Known rows, with every step that occurs
dupi/kibuto/zurod: [-0.578  0.182 -0.713  0.267  0.141  1.077  0.477 -1.451 -1.326  0.513
 -1.260 -1.386  2.062 -0.752 -0.220  2.189  1.523 -0.968 -0.042  0.470
  0.871 -0.311 -0.415 -0.266  0.195  0.153 -0.268  0.390]
zurod/kibuto/dupi: [-0.452  0.866 -0.656 -0.520  0.624  0.529 -0.026 -0.175 -0.524  0.655
  1.882 -0.800  2.389 -0.213 -0.038 -1.190  1.069  1.233 -0.690 -1.547
 -0.831 -0.993 -0.556  0.794  0.101  0.185 -0.342 -0.500]
tize/kibuto/zurod/kapasi/nanu: [ 0.194 -1.109  0.845 -0.553 -0.286 -3.609 -0.814  1.549 -1.242 -2.163
  0.499 -1.054  1.931  0.489  0.624  0.097  0.386  0.352 -0.244 -0.578
  0.152  0.953 -0.220 -0.841  1.559 -0.383  2.114 -0.145]
kapasi/tize: [-0.034 -1.485  0.402 -0.312  0.103  0.561  1.188 -0.209  0.288  0.451
 -2.051 -0.342 -0.125  0.290 -0.013 -0.983 -0.055 -1.339  0.854  0.651
  2.048  0.227 -0.908 -0.089 -1.240 -0.441 -1.913 -0.471]
nanu/dupi/kibuto: [-0.093  0.360 -1.032  0.188 -0.334  1.382 -0.223 -1.377 -1.456  0.537
  0.014 -0.401 -0.466 -0.233 -1.044  0.996 -0.948 -0.492  0.866  1.381
 -0.943  0.361  1.218  1.166 -0.469  0.639 -1.367  0.514]
zurod/dupi/kibuto: [ 0.193  0.351 -1.087 -0.055  0.127  1.177 -0.715 -1.641 -1.812  0.344
  1.646 -1.433  0.403 -0.616  0.218  0.778 -1.831  0.464  1.068  2.012
 -0.150 -1.327 -0.109  0.958 -0.594  0.530  0.607  0.922]
kapasi/kibuto/zurod/dupi: [ 0.005 -0.230 -0.248 -0.429  0.109  0.821 -0.369 -0.322 -0.200  0.533
  1.677 -3.540  1.949 -0.851  0.589 -0.668 -1.143  0.253  0.757  0.396
  0.648 -2.030  0.026  0.328 -0.081 -0.131  2.349  0.019]
nanu/kibuto/dupi/kapasi/tize: [-0.775 -0.249  0.836 -0.247  0.125  1.113  1.733  0.747  1.349  0.204
 -1.006  0.202 -3.400  0.104 -0.163  0.071  1.715 -0.448  0.607  0.079
  0.801 -0.577 -0.220  0.767 -0.851  0.114 -3.144 -0.275]
kibuto/dupi/kapasi/nanu/zurod/tize: [ 0.051 -0.077 -0.217 -0.853  0.127 -1.614 -0.942  0.938  2.846 -0.834
 -0.159  4.385 -0.242  0.709 -0.286 -0.439  0.218  0.019  0.081 -0.551
  0.137  0.499  1.143 -0.024  0.753 -0.295  1.988 -0.558]
tize/kibuto/dupi/kapasi/nanu/zurod: [-0.309 -0.431  0.568 -0.140  0.190 -1.600 -0.351  1.202  0.241 -1.774
  0.161  6.057  0.457  0.381  0.103  1.241  1.552  0.587 -0.482 -0.572
 -0.086  0.086  1.607 -0.287 -0.076 -0.048 -0.523 -0.407]
tize/dupi/kibuto: [ 0.272  1.597 -0.259  0.962  0.376  0.689 -0.198 -1.362 -2.581  0.255
  0.481  0.907  0.868 -0.531  0.295  1.216 -1.770  0.037  0.142  1.475
 -1.407  0.491 -0.368 -0.166 -1.026  0.460 -0.364  1.367]
nanu/tize/dupi: [ 0.628  0.279 -0.252  0.913  0.076 -0.036 -0.026 -0.766  0.785  0.640
 -0.911  2.521  0.506 -0.189 -0.166 -1.369 -2.277 -0.224 -1.030 -0.135
 -1.153  0.751  0.544 -1.060 -0.593 -0.158 -0.012 -0.384]
kibuto/dupi/kapasi/tize: [-0.722 -1.556  1.015 -0.316  0.246  1.024  1.796  0.743  1.062  0.094
 -1.425 -0.203 -3.004  0.305  0.116  0.007  1.700 -0.450  0.669 -0.094
  0.964 -0.589 -0.824  0.609 -0.938 -0.033 -3.090 -0.396]
kibuto/zurod: [-0.399 -1.677 -0.873  0.076  0.182  0.749  0.205 -1.283 -0.736  0.647
 -2.522 -1.746  3.028 -0.244 -0.303  0.760  1.526 -1.377 -0.539 -0.630
  1.311 -0.302 -0.578 -0.619  0.298 -0.079  0.214 -0.195]
tize/kibuto/zurod/kapasi: [ 0.646 -1.063 -0.699 -0.039 -0.064 -0.492 -0.173 -0.573 -2.202  0.030
  0.657 -1.380  0.771  0.496  0.277  0.286  0.103  0.840 -0.232 -0.552
  0.590  0.947 -0.337 -0.398  2.742  0.069  2.184 -0.201]
tize/kibuto/zurod/kapasi/nanu/dupi: [ 0.208 -1.282  0.269 -0.481 -0.838 -2.251 -0.687  1.161 -0.526 -1.113
  0.134 -1.352  0.369  0.513 -0.873 -0.786 -0.809 -0.045  0.187 -0.947
 -1.244  0.998  2.128  0.129  1.004 -0.030  0.883 -0.625]
tize/dupi/kibuto/zurod: [-0.337  0.970 -0.201  0.721  0.277  0.662  0.550 -1.221 -1.738  0.441
 -0.907 -0.767  2.185 -0.891  0.095  2.005  0.483 -0.702 -0.302  0.234
 -0.218 -0.135 -0.233 -0.799 -0.102  0.137  0.149  0.684]
nanu/tize/dupi/kibuto/zurod: [-0.362  1.435 -0.229  0.714  0.055  0.698  0.795 -1.135 -0.349  0.570
 -0.808  0.077  1.280 -1.034 -0.161  1.805  0.514 -0.628 -0.459  0.293
 -0.074 -0.067  0.263 -0.827  0.146 -0.013 -0.153  0.123]
kapasi/nanu/tize: [-0.117 -0.704 -0.094 -0.418 -0.702 -1.656 -0.294  0.535  3.324 -0.699
 -1.123  2.036 -0.020  0.037 -0.581 -1.077  0.179 -0.686 -0.652  0.175
  0.862  0.572  0.829 -0.426  0.068 -0.613 -0.734 -1.478]
kibuto/dupi/kapasi: [-0.791 -2.284 -0.326  0.042  0.424  1.438  0.165 -0.045 -0.054  0.002
 -0.912 -0.290 -2.040  0.422 -0.120  0.843  2.277  0.386 -0.452 -0.832
 -0.778 -0.956 -0.731  1.080 -0.021  0.740 -2.008  0.221]
zurod/kibuto: [ 0.520  1.881 -1.265 -0.275  0.254  0.523 -0.794 -0.987 -0.954  0.595
  1.583 -1.152  1.820  0.300  0.159 -0.695 -1.211  0.666  0.183  0.202
  0.431 -0.768 -0.624  0.361 -0.385  0.362  1.639 -0.409]
tize/kibuto/zurod: [ 0.173  0.734 -0.259  0.474 -0.009  0.082  0.226 -0.840 -1.246  0.541
 -0.812 -1.019  3.266 -0.279  0.160  1.009  1.228 -0.167 -1.019 -0.740
  1.080  0.022 -1.103 -1.378 -0.200 -0.435  0.124  0.281]
kibuto/zurod/tize: [ 0.267 -0.144 -1.102 -0.528  0.036 -0.177 -0.628 -0.753  1.923  0.810
 -1.597 -0.845  1.606  0.329 -0.416 -0.631 -0.099 -1.039 -0.021 -0.462
  1.156  0.407 -0.583 -0.548  0.809 -0.440  2.577 -0.245]
dupi/kapasi/nanu: [-0.371 -2.107  0.867 -0.351 -0.118 -2.221 -0.943  1.464  0.034 -2.207
 -1.236 -0.379 -0.246  0.658  0.368  0.745  0.943 -0.487 -0.025  0.077
 -0.153 -0.135 -0.534 -0.022 -0.662  0.131 -0.128  0.266]
nanu/kapasi: [ 0.283 -3.072 -1.196  0.175 -0.473  0.831 -0.860 -1.119 -1.933  0.512
 -1.561  0.624 -2.569  0.047 -1.205 -0.422  0.107 -1.079 -0.062  0.174
  0.367  0.328  1.304  0.863  1.620  0.646 -0.455 -0.167]

Rows
[-0.227  1.164  0.550 -0.094 -0.023 -1.129  0.240  0.931  1.020 -0.072
  1.574  1.627  1.803 -0.353 -0.017 -1.107  1.616  1.447 -1.626 -1.650
 -0.754  0.179 -0.391 -0.426 -0.164 -0.690 -1.952 -0.435]
kapasi/nanu/tize/kibuto/dupi
[ 0.116 -1.179 -0.174 -0.565 -0.786 -2.023 -0.362  0.753  2.829 -0.957
 -0.284  1.779 -1.067  0.330 -0.463 -1.215 -0.186 -0.074 -0.387  0.139
  0.677  0.993  1.150 -0.168  1.551 -0.462  0.348 -1.715]
zurod/kapasi/nanu/tize
[-0.169  2.176  0.056  0.243 -0.174 -1.362 -0.920  0.739  0.169 -1.119
  0.002  1.164 -0.706 -0.058 -0.429  0.435 -0.107 -0.491 -0.368  0.461
 -1.060  0.153  1.220  0.089 -0.581  0.511 -0.014  0.821]
tize/dupi/kapasi/nanu/kibuto
[ 0.000 -1.857  0.443 -0.567  0.008 -0.014  1.549  0.155 -0.202  0.149
 -1.168 -1.301 -1.174  0.399  0.160 -0.528  0.343 -0.706  1.055  0.164
  2.024  0.566 -0.313 -0.061  1.243 -0.338 -0.113 -0.923]
kibuto/zurod/kapasi/tize
[-0.912  0.786 -0.137 -0.458  0.249 -0.836 -0.282  0.681  0.199 -0.296
  0.625  0.473  2.088 -0.511 -0.644 -0.910  1.965  0.102 -1.026 -1.304
 -1.133 -0.132  0.672  0.638  0.111  0.065 -1.431  0.128]
kapasi/nanu/kibuto/dupi
[-0.873  0.604  0.678 -0.334  0.514  1.013  0.472  0.804 -0.049  0.528
  1.734 -0.395  2.009 -0.570  0.215 -1.079  1.818  0.587 -0.320 -0.901
 -0.695  0.172 -0.685  0.943 -0.115 -0.258 -1.739  0.095]
kapasi/kibuto/dupi
[ 0.237 -2.760 -1.118 -0.309  0.089 -0.039 -0.170 -0.888 -1.853  0.088
 -0.559 -1.892  0.583  0.542 -0.077  0.122  0.308 -0.009  0.100 -0.474
  0.759  0.726  0.001  0.118  3.087  0.317  2.216 -0.547]
kibuto/zurod/kapasi
[ 0.742 -0.557  0.865  0.508  0.409 -0.580  0.727  0.083 -1.481  0.085
 -0.352  0.623 -0.276  0.272  0.636 -1.374 -2.589 -0.080  0.250  0.016
 -0.758  1.043 -0.201 -0.858 -0.150 -0.100  0.584  0.075]
zurod/kapasi/tize/dupi
[ 1.378  2.436 -0.405  0.195 -0.160 -0.801 -1.074 -0.427  0.045  0.524
  1.142  0.901  1.642  0.619  0.323 -0.911 -1.519  0.935 -0.561  0.010
  0.473  1.058 -1.514 -1.125 -0.663 -0.641  1.332  0.700]
zurod/tize/kibuto
[-0.007  1.498  0.475 -0.352  0.300 -1.585 -0.313  1.068  0.624 -0.303
  1.861  2.730  2.443 -0.003  0.160 -0.979  1.162  1.527 -1.207 -1.781
 -0.835  0.414 -0.236 -0.477  0.056 -0.680 -0.206  0.001]
kapasi/nanu/zurod/tize/kibuto/dupi
[ 0.150  0.955 -0.119  0.674  0.193  0.543 -0.272 -0.049  0.820  0.076
 -0.808  0.687 -2.822  0.322  0.014  0.982 -0.530 -0.064 -0.273 -0.077
 -1.331 -0.224  0.107 -0.187 -0.144  0.662  0.960  0.712]
nanu/kibuto/zurod/tize/dupi/kapasi
[-0.164 -0.052  0.015 -0.443 -0.815 -1.887  0.093  0.733  2.705 -0.989
  0.108  1.580 -1.225 -0.157 -0.430 -0.047  0.445 -0.043 -0.256  0.402
  0.665  0.808  1.316 -0.251  1.755 -0.433  0.269 -1.501]
dupi/kibuto/zurod/kapasi/nanu/tize
[-0.158  2.546  1.438  0.622 -0.065  1.297  0.466  1.243  1.201  0.041
  1.799  0.968 -2.599 -0.240  0.729  0.296 -0.365  0.481  0.448  1.071
 -0.728  0.571 -0.179  0.432 -0.763  0.030 -0.756  0.383]
nanu/tize/dupi/kapasi/kibuto
[-0.103  0.417  0.003  0.105  0.399  0.056  0.065 -0.058 -1.173  0.531
  1.204  0.395  2.832 -0.193  0.135 -0.836  1.424  1.335 -1.406 -1.635
 -0.786  0.037 -1.210 -0.173 -0.425 -0.304 -1.745  0.361]
tize/kibuto/dupi
[ 0.731  0.803 -0.089  0.526  0.416 -0.710 -0.512 -0.490  0.175  0.574
 -0.915  0.479  2.005 -0.010  0.215 -1.015 -2.267 -0.467 -0.613 -0.707
 -1.176  0.738 -0.303 -1.429 -0.211 -0.260  2.624  0.436]
kibuto/zurod/tize/dupi
[-0.015  1.594 -0.023 -0.465 -0.064  0.282 -0.239  0.415  2.626  0.543
 -0.044 -0.860 -0.332  0.143  0.062 -0.029  0.333 -0.522  0.479  0.048
  0.874  0.439 -0.576 -0.108  0.679 -0.430  2.311  0.027]
dupi/kapasi/kibuto/zurod/tize
[ 0.006  2.826  1.371  0.428  0.198  1.014  0.088  1.376  1.007 -0.149
  2.049  2.385 -2.187 -0.018  0.819  0.475 -0.655  0.567  0.780  0.975
 -0.734  0.731  0.189  0.410 -0.560  0.026  0.481  0.614]
nanu/zurod/tize/dupi/kapasi/kibuto
[-0.076 -2.481 -0.007 -0.674 -0.726 -1.964 -0.683  0.952 -0.262 -1.067
 -0.720 -1.729  0.245  0.536 -1.080 -0.906 -0.618 -0.641  0.412 -0.906
 -1.131  0.844  2.378  0.495  1.246  0.132  0.907 -0.883]
kibuto/zurod/kapasi/nanu/dupi
[ 0.542 -0.360 -0.741 -0.128  0.056  0.177 -0.665 -0.949 -0.966  0.518
  1.298 -2.979  2.517 -0.562  0.499 -0.492 -1.444  0.758  0.012 -0.139
  0.591 -2.109 -0.302 -0.441 -0.274 -0.184  2.313  0.184]
tize/kibuto/zurod/dupi
[ 0.050  2.679  1.432  0.422  0.132  0.980  0.014  1.316  0.793 -0.047
  1.958  0.281 -2.073  0.013  0.923  0.160 -0.803  0.483  0.751  0.999
 -0.873  0.692 -0.634  0.441 -0.747  0.030  0.408  0.858]
zurod/tize/dupi/kapasi/kibuto
[ 0.531  2.438 -0.315  0.654  0.290  0.249 -0.465 -1.084 -1.218  0.338
  0.836  1.158  0.297 -0.330  0.232  0.726 -2.332  0.129  0.348  1.433
 -1.386  0.743 -0.294 -0.219 -0.661  0.281  0.863  1.306]
zurod/tize/dupi/kibuto
[ 0.867  1.775  0.787  0.380 -0.141 -0.310  0.637  0.054 -0.926  0.352
  0.488  0.627  0.911  0.284  0.588 -0.528 -0.577  0.515 -0.122  0.375
  1.343  0.695 -1.607 -1.149 -1.713 -0.761 -1.526  0.387]
kapasi/tize/kibuto
[ 0.032 -0.689 -0.421  0.157 -0.235  1.077 -0.095 -0.279  1.122  0.066
  0.430 -1.298 -2.951 -0.031  0.233  1.088  0.091  0.899  0.055  0.204
  0.210 -2.183  0.014  0.321 -0.028  0.458  0.458 -0.105]
nanu/tize/kibuto/zurod/dupi/kapasi
[-0.406 -0.150  0.103  0.348  0.024  0.991  0.394  0.354  0.985  0.072
  0.380  1.067 -2.734  0.235 -0.021  0.836  2.088  1.297 -0.929 -0.852
 -0.759 -0.670 -0.593  0.497 -0.138  0.365 -2.361  0.022]
nanu/tize/kibuto/dupi/kapasi
[ 0.042 -2.082  0.408 -0.237 -0.378  0.599  1.066  0.007 -0.268  0.442
 -1.861  0.450 -3.400  0.048 -0.645 -0.891  0.181 -1.456  0.919  0.622
  1.754  0.307  0.600  0.468  0.206 -0.089 -2.003 -0.678]
nanu/kapasi/tize
[-0.315 -1.601  0.733 -0.362  0.023  0.977  1.432  0.380  1.097  0.087
 -1.124 -1.757 -3.100  0.082  0.371  0.210  0.255 -0.531  1.285  0.643
  1.585 -1.596 -0.466  0.349 -0.932 -0.009 -1.115 -0.425]
kibuto/zurod/dupi/kapasi/tize
[-0.355  1.330  0.967  0.179  0.040  1.703  0.146  0.911  0.236 -0.015
  1.341 -0.513 -1.808  0.036  0.672  0.700  0.647  0.133  0.870  1.245
  0.223  0.308 -0.839  1.044 -0.700  0.179 -0.912  0.630]
dupi/kapasi/kibuto
[ 0.480 -0.112 -0.184 -0.241 -0.020  0.072 -0.029 -0.534 -0.469  0.499
  1.233 -2.925  1.765 -0.595  0.601 -0.633 -1.372  0.627  0.347  0.017
  1.008 -2.132 -0.341 -0.489 -0.546 -0.366  1.773 -0.016]
kapasi/tize/kibuto/zurod/dupi
[ 0.519 -0.138  0.945  0.701  0.493 -0.181  0.790 -0.120 -1.002  0.330
 -1.211  0.900  0.783 -0.008  0.522 -1.257 -2.238 -0.663 -0.019  0.067
 -0.553  0.619 -0.515 -1.109 -1.618 -0.285 -0.487  0.296]
kapasi/tize/dupi
[-0.252  0.505 -0.177 -0.067 -0.480 -0.354 -0.470 -0.199 -1.119 -0.588
  0.291 -0.340 -0.092 -0.248 -0.784  1.019 -0.763 -0.472  0.867  1.253
 -1.154  0.483  1.378  0.880 -0.591  0.415 -1.038  0.502]
kapasi/nanu/dupi/kibuto
[-0.262 -1.059 -0.863  0.014 -0.019  1.464 -0.394 -0.576  0.277  0.105
 -0.093 -2.118 -2.595 -0.065 -0.035  1.224  0.214  0.213  0.403  0.379
  0.009 -2.383  0.358  0.881  0.054  0.894  0.754  0.327]
nanu/kibuto/zurod/dupi/kapasi
[-0.244 -2.584 -0.752  0.137 -0.343  1.595 -0.293 -0.412  0.146  0.114
 -1.811 -0.835 -3.500  0.837 -0.975  0.733  0.193 -0.509  0.393 -0.018
 -0.888 -0.419  0.991  1.298 -0.284  1.000 -1.422 -0.055]
nanu/dupi/kapasi
